Each row was made from one small tree. Brackets hold a mark, then the marks that hang from it, in alphabetical order. Every link used is in the known rows. Write each row's tree.
Known rows
{W {Z D}}: [-35.0 -15.7  -2.1  -1.0   5.0 -15.8   1.6  -5.7   8.5 -13.7   6.5  17.7
  31.2  15.0  26.6  16.7  21.2  -2.7  -1.6 -13.9  -2.9  -8.3 -38.8  27.1]
{J {U Z}}: [-20.1   5.5  -4.1   6.4  -8.1  -5.7  -7.6 -16.5   7.9  11.7  26.9   9.3
  20.8  18.0 -11.7  14.8  15.5   7.2 -20.3 -21.8   0.4  -8.3 -18.8  27.5]
{D {Q {L N}} {Z W}}: [ -4.0   1.5  -1.2   5.9  -2.4   9.1  -0.6  -8.5  13.2  17.8   0.7 -28.4
  15.3   3.6  12.9  13.0  27.4  -8.2  66.8 -10.9  -8.3 -16.2 -34.5  -4.6]
{Z D W}: [-20.8 -11.3  -3.1   4.7   1.6 -15.5  10.5   2.9  18.7  -5.2  12.0  23.6
  31.9  24.9  20.4  14.5  18.9  10.8 -12.6  -9.5  -1.0 -11.8 -45.1  33.6]
{T K {U J Z}}: [  9.6  -0.6 -15.8  -4.6   8.6 -18.9 -16.0  -1.3   2.7  11.3   0.4  -9.0
  20.7 -27.7   2.3  15.4   4.9 -11.6 -28.9 -15.2  -7.2 -11.0  -1.3  15.3]
{J M {U {Z D}}}: [-18.6  -7.4  -3.0   4.8 -20.7  -8.3  -3.8  -8.5   9.7  10.8  37.1  10.8
  30.3  37.2  -1.3  18.7  17.4  10.9  -8.3  -2.2  -3.9   1.8 -30.7  28.2]
{U J T}: [-16.6   8.4   0.7   2.2  -2.6 -22.7  -5.1 -20.3  12.2   8.6  -5.4   3.1
  27.3  -1.0  18.4  12.4   7.4  13.6   0.5 -19.4  -2.4  -8.5 -34.7  -5.1]
{U T}: [-23.9   8.0  -4.8   3.5  -6.8 -12.5  -6.8 -23.2  12.9   5.6  -2.4  12.0
  27.6   2.0  10.1  12.0  11.3  20.4  10.1 -20.1  -4.2 -13.0 -28.7  18.4]
{J M {U T Z}}: [-14.1   4.6  -3.1   5.6 -25.8  -6.2 -11.9 -27.9   6.7  26.4  21.4  10.6
  29.6  22.8 -11.3  14.6   9.2  21.4 -13.3  -7.7 -10.8  -1.4 -22.6  19.3]
{D {Q L}}: [ -6.8   3.4   1.7   5.7   4.1   3.9  -4.9 -16.5   8.0   3.4  14.1 -29.2
  22.9  -0.1  18.4  12.5  20.1  -9.2  55.2 -13.3  -3.6 -11.7 -31.8  -0.6]
{D {Z W}}: [ -7.1  -4.4  -2.5   2.9  -2.6   1.1  -6.2 -21.0  21.7  -1.1   0.5   6.9
  24.7  19.9  -3.0  13.3  21.2   4.1  17.8  -9.4  -3.2 -14.2 -19.6  21.1]
{K T}: [-23.8   3.7  -3.2  -1.8  13.8  -6.3  -5.2 -20.5  15.4  16.2  13.8   5.7
  25.0  16.9  17.0  13.2  17.6  -4.4  12.0 -11.4   6.1 -12.0 -19.4   4.5]
{N {L Q}}: [ -7.5  -1.2  -5.8  14.1  -5.7  10.0   4.8 -25.4   8.2  18.1  13.0  -2.4
  15.9  -0.3  14.8  15.9  21.1  -4.2  39.5  -7.3  17.5  -9.0 -45.1   1.8]
{T K}: [ -8.0  -7.2  -1.4  -0.5   0.6  -5.1 -12.9  -9.2  10.8  -3.0   9.6  -3.8
  22.2   3.4  16.1  11.7  14.0 -12.9   7.4 -12.9  -1.1 -18.9 -11.4  26.2]
{J M {U {T K} Z}}: [  0.1  -4.1  -1.9   2.1 -27.2  -6.2 -18.1 -22.2   2.8  20.4  19.6   1.8
  27.1  16.2  -5.0  13.1   7.3   9.7 -21.2   1.8 -12.7  -6.8 -15.4  27.0]
{W Z}: [-29.9  -9.8  -0.2   0.1   8.2  -6.1  -4.8 -16.4   6.9  -1.7   3.8  10.3
  27.6   8.3  15.7  14.2  18.6 -14.1  -2.3 -20.9  -5.5 -12.4 -19.0  18.6]
{Q {L N}}: [-25.3   5.1  -1.2  -1.9   0.8  -4.5   3.1  -9.2   5.6  18.5  11.9 -20.9
  19.0  -3.0  29.6  11.1  19.8 -18.3  36.9 -26.5  -1.8 -10.9 -24.6  14.8]
{Z {D Q} W}: [-13.5  -8.1  -3.2  11.6   1.4  -7.7   8.1   9.0  19.1  -2.9  11.8  14.6
  28.3  22.7  17.5  15.6  21.4  14.9  15.7  -6.5  -2.4 -16.2 -54.4  12.6]
{D {Q L} {Z W}}: [  8.1  -2.9   1.6   6.2   1.1   9.9  -5.0 -22.6  15.2   0.5   3.6 -25.7
  22.9  10.0   6.1  13.1  25.7  -2.7  57.9  -1.0  -7.1 -13.2 -33.1   3.1]
{T K {U J}}: [ 13.1  -2.3 -10.1  -5.9  10.1 -16.5 -16.7  -9.4   6.9  -3.7   0.2 -21.2
  21.5 -15.9  20.1  12.5   7.3 -25.3  -4.2 -16.2  -6.4 -15.5  -2.4   7.0]
{Z {D {Q L}} W}: [ -6.4 -10.3   0.3   6.5   3.4  -6.2  12.0   0.3  12.6  -3.6  14.2  -9.2
  30.6  16.7  29.6  14.3  23.5   4.3  27.7  -1.6  -4.9 -10.7 -57.2  15.0]
{W {Z {D {Q {L N}}}}}: [-30.8 -10.3  -0.7   2.4   4.9  -7.3   7.2   5.6   0.0   4.3   6.8 -17.7
  22.5   0.6  42.7  16.0  27.3 -14.4  48.7 -15.3  -6.5 -10.8 -53.2   0.7]
{J M {U T {Z {D Q}}}}: [-12.4   1.6  -4.6  12.8 -28.7  -7.1  -7.6  -9.9   9.0  16.0  23.8  10.2
  29.6  26.5  -4.1  19.1  14.8  36.3  15.4   2.7 -10.0  -2.7 -50.7   7.7]
{J M U}: [ -9.5  -3.8   5.7   3.8 -16.5   4.5 -10.9 -26.8  12.2   6.5  34.9 -10.3
  27.1  40.5   5.2  12.4  17.1 -12.5  15.4 -10.6  -4.5  -6.7 -14.3  10.9]
{N L}: [ -5.2  -0.2   5.6   8.7  -6.7   5.5   5.3 -39.0  12.5   3.0  13.2  -1.0
  19.6   0.9  10.6  15.2  16.6  -3.9  15.5 -15.9  10.4  -6.6 -34.1  20.0]

Write each row's tree
[ -4.2  -0.3 -24.2   4.8  17.1 -13.4   1.7   9.1  13.2  24.4   9.4  21.5
  27.8   2.6   1.5  20.1  17.4  17.9 -13.5   0.2  -6.1 -11.3 -39.4  13.0] : {K {T {U {Z {D Q} W}}}}
[  0.1  -1.1  -2.4  10.5  -1.2   9.0  -9.6 -15.2  22.2   1.3   1.0  -2.4
  20.8  18.1  -7.1  15.1  23.8   8.2  46.1  -5.5  -5.1 -18.5 -29.8   0.8] : {D Q {Z W}}
[-12.3  -2.8  -0.5   5.3   1.6  -4.8   2.3  -5.3   9.8  -8.8  16.3 -20.7
  26.0   8.3  29.1  15.1  23.1   2.7  55.2  -6.7  -1.5  -8.5 -49.4   9.0] : {Z {D {Q L}}}
[ 20.7  -9.2  -6.6  -7.1   0.0  -8.9 -19.6 -12.1   6.9   7.1   8.4 -29.2
  27.2  -4.5  18.9  13.7   6.0 -31.1   6.1  -2.9 -12.8  -8.9   3.9  -0.7] : {T K {U {J M}}}
[-22.3  12.1  -6.4   6.5 -16.2 -13.2  -8.7 -24.8   6.8  14.9  13.5  16.5
  23.7  10.8  -9.8  13.3  10.8  28.5 -24.7 -20.4  -3.7  -7.5 -29.2  26.7] : {J {U T Z}}
[-13.6  -1.9  -1.2   4.7   8.3 -20.5   5.7   2.3  12.0  26.2   6.3  18.9
  27.6   3.2   0.1  15.7   9.9   5.1 -46.2 -13.6  -1.9  -5.8 -30.3  11.0] : {U J {Z W}}
[ 16.6  -7.1 -11.9  -5.8  -0.4 -11.7 -19.8  -5.4   2.8  22.5   7.5 -15.0
  26.8 -16.5   0.7  17.3   3.1 -21.0 -19.0  -1.9 -14.5  -4.6   5.5   7.6] : {T K {U {J M} Z}}
[-17.3  -4.9  -2.6   7.3   0.5  -7.3  16.4  14.3   9.9  14.3  12.2 -10.9
  22.8   9.4  36.7  13.6  25.4  -1.7  37.5 -10.8  -4.9 -13.2 -60.0   8.1] : {Z {D {Q {L N}}} W}
[  2.0  -1.4 -20.5  -3.9   4.8  -8.4 -18.4  -4.9   3.6   8.4   3.5   0.6
  20.6 -23.3  -6.0  15.5   8.5  -8.1 -19.4 -16.1  -9.7 -15.5   5.9  39.5] : {T K {U Z}}
[ -7.6   1.9  -5.1   3.4 -17.2 -13.4 -15.1 -17.9   3.1   9.6  11.7   8.5
  21.4   4.9  -4.1  11.7   9.2  16.9 -33.0 -10.9  -5.6 -13.5 -20.8  33.7] : {J {U {T K} Z}}
[  5.4 -11.5  -0.6   3.5 -24.3  -7.6  -8.4 -14.7   5.5  26.1  17.9  12.9
  30.9  24.7  -4.6  12.1   7.6   9.9 -49.3   6.5 -15.8  -8.6 -23.5  34.0] : {J M {U {T K} {Z W}}}
[  3.8  -6.9 -17.6  -5.1   6.0 -28.3  -9.9   9.2   4.6  -0.3   3.2  -0.8
  24.6 -19.3  12.5  18.8   7.6  -2.1 -28.4  -7.5  -4.8  -7.1 -19.8  24.0] : {T K {U J {Z D}}}
[  1.6   4.0 -14.0  -7.5  11.8 -13.8 -13.0 -15.8   7.7  42.6  12.4  -5.2
  30.0  -3.2   1.2  18.6   6.7 -11.5 -11.7  -1.2  -7.8   1.9  -2.9 -12.4] : {K {T {U {J M} Z}}}
[ -3.3   0.0   1.5  -1.6  -2.7 -22.8 -10.7 -13.6   8.4   2.8  -7.6  -5.8
  24.8  -7.5  24.8  10.3   5.4   3.6  -7.9 -10.3  -3.2 -13.7 -27.4   1.6] : {U J {T K}}
[ -2.5 -11.9   0.4  10.9  -4.3 -14.0   6.7  16.8  13.9  27.6  15.8  12.5
  33.8  18.8   6.3  21.3  13.3  14.0  -5.9   8.8  -7.5  -0.9 -51.3  -9.6] : {U {J M} {Z {D Q} W}}
[  4.5  -7.3   5.5  -2.6 -13.4 -15.5 -14.5 -17.8   8.6  14.5  -0.1 -12.1
  31.0   3.9  24.2  11.6   4.2  -4.2   3.6   2.8 -10.2  -7.8 -21.4  -6.7] : {U {J M} {T K}}
[-19.6 -14.8   1.9   2.0   7.4  -6.7   2.9  -8.4   2.0 -12.5   8.7 -16.6
  29.9   6.1  34.9  15.9  25.9  -9.4  39.3  -6.1  -6.4  -7.6 -50.3   9.2] : {W {Z {D {Q L}}}}
[-26.6 -13.2  -1.6   7.0   5.9  -7.3  -0.6   1.2   9.0 -10.8   6.7   7.3
  27.9  13.1  23.1  17.8  23.8   2.6  26.9 -10.4  -4.9 -13.6 -47.7   6.2] : {W {Z {D Q}}}
[ -5.1   0.4   0.0   2.3 -16.5  -9.9 -14.6 -25.7   7.0  -6.5  11.7  -5.9
  21.8  16.5  14.0   8.0  11.9   4.1  -8.5 -12.7  -4.8 -17.8 -22.5  23.7] : {J {U {T K}}}
[-12.6   1.2  -8.8   1.1  -8.0 -15.0 -13.2  -9.6   5.3  16.3  -4.1  16.8
  24.4 -14.7  -0.7  13.9   6.2  20.3 -21.1  -9.8  -7.0 -13.3 -19.9  34.5] : {U {T K} Z}
[ -5.9   8.6 -16.7  -1.3   9.7 -19.1 -10.8  -8.4   6.0  17.0   2.5  -1.3
  23.4 -21.5  -4.1  17.8   6.5  -1.4 -21.0 -23.2  -5.9  -5.4  -8.2   9.0] : {T {U J Z}}
[  5.8  -1.4 -14.3   4.9  -1.9 -12.9  -9.7   6.0   8.7  18.6  12.4  -7.5
  29.3  -5.8   1.9  22.8  10.3   8.0  18.8   0.1 -12.7   0.1 -31.2 -11.4] : {T {U {J M} {Z {D Q}}}}
[  2.8   1.9 -13.3  -1.9   0.1 -11.8 -13.7 -10.1   5.8  28.5  10.1  -7.2
  29.0  -9.8  -5.4  18.9   5.2  -9.0  -9.5 -11.2 -12.4   1.1  -2.2   2.1] : {T {U {J M} Z}}
[-12.2  -1.3  -0.3   5.1 -17.4   1.7 -11.0 -19.6   8.5  22.9  34.9   3.1
  26.2  29.2 -12.3  16.1  14.5  -0.2  -8.2  -9.1  -5.8  -1.9 -12.8  20.8] : {J M {U Z}}
[ -3.2  -2.3 -16.0  -7.5   8.9 -23.4  -6.7  -4.8  10.0  30.1  15.3   3.1
  33.4   3.9  12.4  21.7   9.3   1.1 -11.6   7.2  -5.6   5.5 -21.1  -3.5] : {K {T {U {J M} {Z D}}}}
[-10.7   2.8   3.0   4.1 -25.3  -2.8 -11.5 -34.7  10.9  10.2  21.5  -3.0
  30.3  33.6   6.7  11.1  12.3   8.6   9.6  -9.3  -9.5  -6.0 -24.7  10.2] : {J M {U T}}
[-32.4   4.0 -12.4   3.9 -10.9 -24.6  -0.6  -3.9  10.4   9.1  -0.2  33.2
  30.4  -2.0   4.2  17.9  10.9  44.0 -13.7 -12.4  -3.8  -4.2 -45.6  36.5] : {U T {Z D}}
[ -4.3 -11.5  -1.9  -2.2 -16.4 -27.9  -7.4   0.6   5.6  17.7   1.8   8.5
  34.0  -1.1  17.2  17.9   4.1  20.1 -20.5  11.3  -9.4   0.2 -38.0  12.2] : {U {J M} {T K} {Z D}}
[  0.2  -4.7  -0.2  -1.8 -13.5 -18.2 -14.3 -10.6   4.4  29.6  -0.3   0.1
  30.4  -7.6   6.1  15.1   1.6   7.2 -20.0   4.8 -12.0  -3.2 -19.4   4.0] : {U {J M} {T K} Z}
[  6.7  -2.4 -13.3  -5.6  14.5 -15.2  -4.0  -8.3  10.0  47.7  11.2   6.3
  33.9   5.4   1.4  18.0   7.1 -10.6 -41.2   5.2 -10.5   0.3  -9.6  -4.5] : {K {T {U {J M} {Z W}}}}
